Known rows, with every way that one mark hangs from another
q_532(q_666 q_939): [-0.96 -3.95  0.82 -1.93  1.36 -4.10  2.28 -0.87  0.17 -0.13 -0.81 -1.32
 -1.52 -1.32  0.96  0.88 -0.72 -0.27 -4.20  0.02 -0.59 -0.49  1.22  0.04
  0.72  1.88 -1.45]
q_666(q_532): [ 0.33  0.25  1.13 -0.26  1.28 -0.41  0.46 -3.19 -1.90  0.18 -3.83  0.26
  0.33 -1.15  2.67  0.87 -1.13  0.21  1.43  0.68 -0.32  2.32 -2.32  0.92
 -1.82 -2.24  0.74]
q_532(q_666 q_939(q_339 q_578(q_128))): [ 1.26  1.04  1.83 -1.47  2.08 -3.44  1.54 -1.20 -2.20 -1.73  1.33 -0.57
  0.22  0.85  1.55  0.41  0.78 -1.86 -3.34 -0.71  1.47 -1.93 -0.12 -2.12
  1.45  3.54 -0.58]
q_128(q_532(q_939)): [-1.26 -1.98 -2.29 -0.98  0.88 -0.16 -1.08  1.82  2.80 -0.20  0.08 -0.04
 -1.23 -0.28 -2.75  0.91  1.25  0.20 -0.52  1.44 -1.69  0.44 -0.43  0.14
  1.15  0.91 -0.28]
q_578(q_666): [-2.00  0.71 -0.54 -1.07  0.20  1.46  3.01  0.41  0.15  3.25 -0.39 -1.05
 -1.09 -0.70  1.76  1.43 -0.98 -0.71 -0.13  1.56 -0.07  0.62  2.23  0.25
  1.03 -4.59  2.20]
q_128(q_532(q_666 q_939(q_339 q_578))): [-1.78 -0.36 -1.24 -0.93 -0.16 -3.84  4.08  0.31  0.63  1.37  1.81 -0.74
 -0.28 -0.49  2.97 -4.77  3.27 -0.02 -3.56 -0.24 -0.38 -1.16 -1.67 -2.45
  0.18  3.18 -1.70]
q_339(q_128(q_532(q_939)) q_666): [-0.52 -2.77 -3.23  0.55 -1.17  0.03 -3.93  1.58  4.92 -0.03  1.21  0.15
 -0.62 -0.20 -4.30  2.32  0.10 -1.07  0.44  0.90 -2.22 -0.39  0.06  1.38
  0.79  1.08 -3.13]
q_939(q_532): [-1.03 -2.35  1.14  0.57 -0.62  1.76 -0.47  1.71 -0.15 -0.50 -0.81 -1.66
  0.86  1.80  1.33  1.37 -2.95  1.93  2.17  0.53 -0.93  0.41  4.22  1.83
 -2.22 -0.23  2.02]
q_578(q_128 q_666): [ 1.63  1.48  0.06 -0.41  1.20  1.86  1.80  1.21  0.09  0.33  0.51 -0.38
  0.13  0.32 -0.60  4.26 -1.73 -2.58 -0.45  2.04 -0.27  1.54  2.36  0.34
  3.33 -3.99  2.05]
q_666(q_532(q_939(q_339 q_578))): [-0.56  4.36  1.73 -0.92  0.94 -0.66 -1.38 -3.78 -2.81  0.98 -2.81  0.18
 -1.93 -1.74  1.31 -1.33  1.99  1.44  1.51 -1.87  2.31  0.13 -4.16 -2.04
 -2.40  0.31  0.75]
q_666(q_532(q_939)): [-0.73 -0.41  1.50 -1.05  2.08 -1.52 -2.63 -3.33 -0.94 -0.42 -4.35  0.14
 -1.75 -2.63 -1.41  2.18 -0.82  0.48 -0.72 -1.04  0.57  1.64 -2.56 -0.22
 -1.51 -0.45 -1.11]
q_339(q_128): [-1.07  0.24 -2.03  0.26 -0.23  1.59  2.09  0.06  0.48  0.97 -0.36 -0.45
 -1.18  2.32  0.82  0.88 -2.36 -1.95  0.69  1.20 -0.89 -1.07  1.33  0.65
 -0.60 -1.51 -2.57]
q_339(q_128 q_666(q_532(q_939))): [ 0.23 -1.12  0.64  0.49  0.62 -0.89 -5.87 -2.65  0.68  0.22 -3.12  0.55
 -1.75 -2.71 -3.55  3.69 -1.17 -0.04  1.52 -1.66 -0.01  0.62 -2.67  1.26
 -1.32 -1.08 -3.41]
q_578(q_128(q_532(q_939(q_339 q_666)))): [ 2.81 -1.58 -3.40 -1.24  0.25  2.25 -4.47  2.57  3.42 -4.00  3.24  0.41
  1.75  1.03 -3.32  0.72 -0.36 -1.86  0.11  0.61 -0.55  1.36 -0.22  3.17
  1.44  3.38  1.37]
q_939(q_578 q_666): [-0.86 -3.88  2.30  1.02 -1.18  1.05  1.83  0.31 -1.01 -0.30  0.73  1.48
  0.69  0.46  0.68 -2.55  0.68  1.85  0.67  0.83  0.19  0.11  2.48  0.75
  0.04 -0.10  3.15]
q_578(q_128(q_532(q_939)) q_666): [ 1.04 -0.40 -1.82 -0.73  1.30  0.87 -0.90  2.92  3.08 -0.54  1.37 -0.11
 -0.89 -1.10 -5.62  3.53  0.45 -1.71 -2.10  1.04 -1.57  1.68  1.21  0.11
  4.98 -1.92 -0.37]
q_578(q_128 q_666(q_532(q_939(q_339)))): [ 1.90  5.23 -0.06 -2.05  1.88  0.70 -2.53 -1.94 -0.98 -0.08 -2.51 -0.75
 -1.04 -2.49 -1.40  3.96 -1.60 -2.24  0.09 -1.88  1.81  1.91 -2.98  0.36
  0.39 -2.51  0.48]
q_666(q_532(q_939(q_339(q_128) q_578))): [-1.15  4.63 -0.15 -0.32 -0.22  0.56 -0.05 -3.13 -2.11  2.09 -2.93  0.64
 -2.98 -0.34 -0.16 -1.21  0.78  0.25  0.93 -2.48  2.19 -1.64 -3.89 -2.01
 -3.11 -0.95 -4.44]
q_666(q_532(q_939(q_578))): [-0.76  0.55  4.22 -0.02  1.31 -1.54 -1.41 -2.54 -2.43  0.67 -3.60  1.16
 -2.31 -2.28 -1.36 -0.40  2.33  2.13 -0.07 -1.35  0.68  0.73 -2.69 -2.79
 -1.17 -1.02  0.04]

Rows
[-0.94  6.95  1.05  0.76 -1.02  0.41  4.52 -3.18 -3.49  4.48 -3.56 -0.11
 -1.12 -2.31  5.20 -2.08  0.98  0.38  2.00 -0.66  1.93  0.93 -2.73 -1.84
 -1.83 -4.20  1.74] -> q_939(q_339 q_578(q_666(q_532)))
[-1.60 -4.45 -1.72 -1.50  0.97 -4.40  2.34  0.79  2.50  0.05  0.90 -1.08
 -0.56 -2.17  0.05 -0.77  0.20 -0.02 -4.02  1.12 -2.22  0.48 -0.05 -0.32
  1.56  1.61 -3.34] -> q_128(q_532(q_666 q_939))
[-0.14  2.70  1.93 -0.61 -0.12 -0.46 -4.83 -1.49 -0.39  0.28  0.66 -0.45
 -0.71  0.68  0.46  0.33  1.90  1.01  1.05 -1.01  1.55 -1.31 -0.42 -0.44
 -0.80  1.49  5.78] -> q_532(q_939(q_339(q_666) q_578))
[ 1.63 -5.05  4.13  2.48 -1.17  2.89 -1.56  3.44 -1.97 -3.77  2.27  0.95
  3.45  2.89 -3.00  0.07 -1.09  3.01  1.25 -0.50 -0.75 -0.27  5.68  1.32
  0.23  1.05  2.74] -> q_939(q_532 q_578(q_128) q_666)
[-0.17  0.06  2.87  1.88 -0.45 -1.61 -3.71 -3.08 -1.39  0.63 -2.88  1.27
 -1.73 -2.27 -3.63  1.37  1.31  1.37  0.94 -1.86  0.95 -0.54 -2.54 -1.72
 -0.77 -1.22 -2.80] -> q_339(q_128 q_666(q_532(q_939(q_578))))
[-0.38  1.37 -0.28  0.49 -1.08 -0.66 -3.78  0.07  1.51  0.22  1.89  0.03
  0.23  0.46 -0.15 -0.99  3.24  1.13  1.64  0.21 -0.01 -0.78 -1.34 -0.39
  0.02  2.36  3.49] -> q_128(q_532(q_939(q_339(q_666) q_578)))
[ 1.97 -3.17  0.82  0.59  0.89 -2.93  5.25  1.60 -0.24 -1.48  2.12  1.63
  3.24  0.40  1.23 -1.65  1.73 -1.75 -3.31  3.00 -1.83 -0.07  0.51 -2.53
  3.61  1.17 -2.17] -> q_939(q_578(q_128(q_532(q_666))))
[-1.19 -1.68 -1.30 -0.23 -1.53  1.70 -1.08  1.78  1.85 -0.20  2.39  1.22
  0.10  0.67 -0.43 -4.35  3.27  1.74  0.44  0.36  0.50 -0.57 -0.66  0.44
  0.49  2.62  1.43] -> q_128(q_532(q_939(q_339 q_578 q_666)))
[ 1.30 -0.21  0.40  1.48 -0.32 -0.44 -2.69 -2.83  0.28  0.23 -3.72  0.52
  0.52 -1.49  0.22  2.64 -2.19 -0.56  3.31 -0.28 -0.43  1.16 -2.18  1.66
 -1.85 -1.70 -1.87] -> q_339(q_128 q_666(q_532))
[-1.26 -3.56 -4.22  0.53 -0.44 -2.59  6.59  1.51  2.64  1.49  0.68 -0.40
  0.68 -0.08  2.87 -2.43 -1.26 -2.27 -1.87  2.44 -3.35 -0.68 -0.28 -0.07
  0.79 -0.35 -7.63] -> q_339(q_128(q_532(q_666)))
[ 0.26  0.66  0.20  0.66 -1.28  1.93 -4.58  0.09  0.21 -0.99  0.00 -2.39
  2.92  1.46  3.73  1.88 -3.55  1.64  3.77  0.22  0.26  0.46  3.01  3.69
 -3.51  0.89  6.26] -> q_939(q_339(q_666) q_532)
[ 1.66  1.70  1.87 -1.06  2.14 -0.06 -2.70 -1.46 -1.18 -0.42 -3.24  0.50
 -1.92 -3.96 -4.45  4.86 -0.41 -1.04 -1.67 -1.44  0.52  2.80 -1.56 -0.66
  2.23 -3.59 -0.45] -> q_578(q_128 q_666(q_532(q_939)))
[ 0.43  1.00  1.59  0.41 -1.42  0.71  0.72 -2.86 -2.94  0.35 -1.62  1.23
  0.69 -0.55  3.70 -4.45  1.20  2.27  2.90 -0.72  1.95  1.29 -2.69  0.57
 -3.24  0.05  2.67] -> q_939(q_339 q_578 q_666(q_532))
[ 1.54  3.60 -2.13  0.48 -0.50  0.33 -2.52 -3.96  0.02  1.30 -2.69 -0.60
  0.57 -0.17  3.32  1.24 -2.31 -1.60  3.70 -0.65  1.20  1.16 -3.67  2.73
 -3.43 -0.97 -0.76] -> q_939(q_339(q_128 q_666(q_532)))
[ 1.56 -3.85  3.46  0.04  0.38  0.88 -3.47  1.19 -1.02 -3.47  1.89  1.62
  0.22  0.91 -5.69  1.10  1.19  0.86 -1.43 -0.48  0.93 -0.51  3.06 -0.27
  2.77  1.48  2.01] -> q_532(q_939(q_578(q_128) q_666))
[-0.63 -2.90  3.86  1.11 -0.50  0.30  0.49 -2.30 -2.61 -0.26 -2.20  2.01
  1.02 -1.93  0.82 -3.16  1.33  2.91  1.81 -0.50  0.85  1.55 -0.78  0.53
 -0.93 -1.48  1.84] -> q_939(q_578 q_666(q_532))
[-1.64 -4.38  3.07 -0.60 -0.89 -0.19 -2.03  0.60 -0.87 -0.63  1.26  0.93
 -1.64  0.02 -3.37 -1.34  2.09  2.04 -0.91 -0.46  0.99 -0.90  2.67  0.07
  0.45  1.39  2.37] -> q_532(q_939(q_578 q_666))
[-2.36  4.08 -1.49 -1.07 -0.35  0.97  0.09 -0.77 -0.65  1.47 -0.01 -0.21
 -3.39  1.83 -0.03 -0.68  0.96 -0.69 -0.57 -0.76  1.68 -3.57 -0.43 -1.61
 -1.85  0.49 -2.52] -> q_532(q_939(q_339(q_128) q_578))
[ 1.11  1.15 -0.36  1.29 -0.47  1.90  4.00  3.04  0.78  0.83  2.06  1.73
  1.22  0.90 -2.11  0.23  2.29 -1.00 -0.35  2.10 -1.10  0.58  1.40 -2.59
  4.61 -3.16  0.48] -> q_939(q_578(q_128(q_532) q_666))
[-1.29 -0.90 -3.89 -1.79  0.52 -3.48  2.76  0.25  2.32  0.43  1.32 -1.81
 -0.25 -0.93  3.30 -2.25 -0.23 -1.30 -2.88  0.93 -1.29  0.09 -1.42  0.37
 -0.04  3.34 -2.09] -> q_128(q_532(q_666 q_939(q_339)))
[-0.59  1.76 -2.48 -0.75 -0.53  0.24 -4.93 -0.80  2.01  0.54  0.36 -1.36
 -1.69  1.19 -0.52  3.20 -1.86 -1.24  1.43 -1.25  0.67 -1.33 -0.62  2.01
 -1.17  1.10  0.30] -> q_532(q_939(q_339(q_128 q_666)))
[ 1.83  6.56  1.35  0.92  1.29  1.21  2.60 -2.26 -3.35  1.58 -1.99  0.46
  0.28 -1.24  2.46  0.43  0.31 -1.14  1.50 -0.33  2.44  1.35 -2.89 -1.70
  0.14 -3.63  1.82] -> q_939(q_339 q_578(q_128 q_666(q_532)))
[ 3.76 -0.17  5.59  1.01  1.70 -1.77 -6.87 -2.47 -2.45 -2.50 -1.97  2.00
  0.97 -1.88 -4.90  3.72  1.52  0.72  0.61 -1.65  1.10  1.08 -1.91 -1.43
  1.47  0.05  1.95] -> q_339(q_666(q_532(q_939(q_578(q_128)))))
[-1.07  0.44 -0.69 -3.15  1.31 -3.53  1.51 -1.25 -0.25  0.57  0.00 -2.76
 -1.24 -0.64  3.96  0.01 -1.21 -1.30 -2.97 -0.57  0.47 -0.57 -0.82  0.39
 -0.86  2.39 -0.29] -> q_532(q_666 q_939(q_339))
[ 2.06 -1.41  2.51  1.36 -1.39  3.25 -1.72  2.42 -2.32 -3.77  2.14  0.11
  3.62  3.72  0.17 -0.85 -1.49  1.55  2.37 -0.63  0.74 -0.43  3.93  1.78
 -1.54  2.27  5.13] -> q_939(q_339 q_532 q_578(q_128) q_666)
[ 0.96  4.03 -3.86 -1.17  0.64  1.83 -0.46  2.27  3.05 -0.15  1.44 -1.10
 -0.78 -0.30 -1.97  2.32 -0.50 -3.24 -0.39  0.82 -0.69  0.72 -0.50  0.35
  3.20 -0.74  1.13] -> q_578(q_128(q_532(q_939(q_339))) q_666)
[ 1.61  0.56 -2.76  0.00  0.48  2.12  2.65  2.94  2.30  0.19  1.24  0.33
  1.07  0.19 -1.98  2.22 -0.20 -2.56 -0.08  2.35 -1.74  1.61  1.81  0.01
  4.08 -3.43  0.73] -> q_578(q_128(q_532) q_666)
[ 2.55  2.44  1.13 -0.04  1.71  0.83  0.91 -1.30 -1.83  0.18 -3.29  0.26
  0.66 -2.52 -0.69  3.78 -1.23 -1.41  0.35  0.45  0.00  3.17 -1.42  0.06
  1.34 -4.95 -0.38] -> q_578(q_128 q_666(q_532))
[-0.65  3.13 -6.59 -0.07 -0.82  2.64  2.56  1.21  3.16  1.31  1.26 -0.51
  0.24  3.00  3.41 -1.75 -1.92 -2.94  2.08  2.06 -1.02 -0.60 -1.83  1.32
 -1.15  0.29 -3.14] -> q_939(q_339(q_128(q_532)))
[-2.33  5.48  0.77 -1.13 -0.01  0.42  1.09 -0.12 -1.17  4.25  0.01 -0.93
 -3.38 -0.26  0.91 -1.41  1.92  1.09 -0.23 -1.00  2.03 -1.11  0.12 -2.16
  0.30 -2.30  2.74] -> q_532(q_939(q_339 q_578(q_666)))
[ 2.52 -0.78 -1.36  0.63 -1.54  2.91  0.63  2.34  0.73 -2.17  3.37  1.95
  3.23  3.22  0.35 -2.81  2.03 -1.15  0.87  1.70 -0.28  0.07  0.40  1.01
  1.67  2.37  2.47] -> q_939(q_339 q_578(q_128(q_532)) q_666)
[ 3.81  1.63  2.99  1.75 -1.37  2.25 -4.50  1.23 -1.70 -3.10  1.69 -0.39
  4.07  3.25  0.56  2.70 -1.46  1.23  3.48 -0.16  0.55 -0.43  2.45  0.84
 -1.79  1.16  6.47] -> q_939(q_339(q_666) q_532 q_578(q_128))
[-2.58 -4.57 -1.12  1.10 -2.12  1.07 -0.10  3.23  1.93  0.28  2.65  2.03
 -1.26  0.71 -5.59 -3.41  2.47  1.91 -0.73 -0.08 -0.98 -1.48  1.15  0.09
  1.30  1.17 -5.01] -> q_339(q_128(q_532(q_939(q_578 q_666))))
[-1.05  2.31 -2.87  0.65 -1.62  3.28  0.38  1.87  0.23 -0.12 -0.30 -2.16
 -0.15  3.73  2.87  0.29 -4.48 -0.18  2.19 -0.24 -0.12 -1.72  2.49  2.25
 -4.75  0.52 -1.82] -> q_939(q_339(q_128) q_532)
[ 1.00  4.74  1.88  1.37 -0.69  3.12  1.71  2.32 -2.44  0.70  1.27 -1.56
  1.30  1.87  0.96  1.20 -1.57  0.78  1.59 -0.36  1.09 -0.54  3.56 -1.17
  0.00 -2.48  3.63] -> q_939(q_339 q_532 q_578(q_128 q_666))
[-2.10 -4.38 -3.54 -0.99  0.08 -3.51  3.33  1.23  2.96  0.76  0.93 -0.81
 -1.28 -1.19 -1.31 -0.83 -0.57 -1.24 -4.84  0.41 -2.65 -1.12 -0.31 -0.61
  1.15  1.03 -8.35] -> q_339(q_128(q_532(q_666 q_939)))
[-1.66 -0.99 -0.13  2.45 -3.63  3.81  0.91  2.25 -0.52  0.27  1.19 -0.47
  0.89  3.14  1.59 -3.74 -1.70  2.80  2.51 -1.65  0.47 -2.05  3.82  1.80
 -4.13  0.67 -0.53] -> q_939(q_339(q_128) q_532 q_578 q_666)
[ 2.64 -3.65 -1.43  0.01  1.10 -2.56  3.91  1.76  1.83 -2.58  1.25  0.01
  3.49  0.80  1.19  1.02 -1.19 -3.30 -2.85  2.87 -2.82  1.33  0.28  0.11
  3.38  1.31 -2.41] -> q_578(q_128(q_532(q_666)))
[-2.35 -2.98  3.36 -0.88  0.88 -4.63  2.77 -0.95 -1.93  0.96 -0.19 -0.48
 -1.18 -1.49  0.46 -1.26  2.12  1.23 -4.41 -0.43  0.10 -1.55  1.24 -2.76
  0.92  1.18 -1.81] -> q_532(q_666 q_939(q_578))
[-1.77 -0.10  0.74 -0.49 -0.98  0.56 -1.77 -0.41 -0.41 -0.35  1.41  0.47
 -1.05  0.43 -0.20 -2.14  1.92  1.53  0.28 -1.15  1.76 -1.71  0.55  1.11
 -0.98  2.00  3.09] -> q_532(q_939(q_339 q_578 q_666))
[-1.50 -0.54 -2.36  0.37 -1.09 -1.09  4.38  0.81 -0.51  0.64 -0.11 -2.79
  0.88  1.71  5.67 -1.11 -4.75 -0.29 -0.31 -0.68 -0.20 -1.29  2.08  1.69
 -3.78  1.22 -4.58] -> q_939(q_339(q_128) q_532(q_666))
[-2.03 -5.57  0.55  0.17 -1.66  0.41 -1.29  2.32  1.81 -0.52  2.69  1.69
 -0.22 -0.36 -4.04 -3.35  3.09  2.32 -0.31 -0.11 -0.78 -0.42  1.21 -0.42
  1.67  1.85  0.41] -> q_128(q_532(q_939(q_578 q_666)))
[ 1.71  1.09 -1.51  0.42  0.83 -1.83  5.78  0.29 -0.28 -1.19  2.52  0.47
  3.03  1.89  4.48 -2.77  1.38 -2.24 -2.50  2.15 -1.18 -0.54 -1.06 -2.05
  1.62  2.25 -0.96] -> q_939(q_339 q_578(q_128(q_532(q_666))))
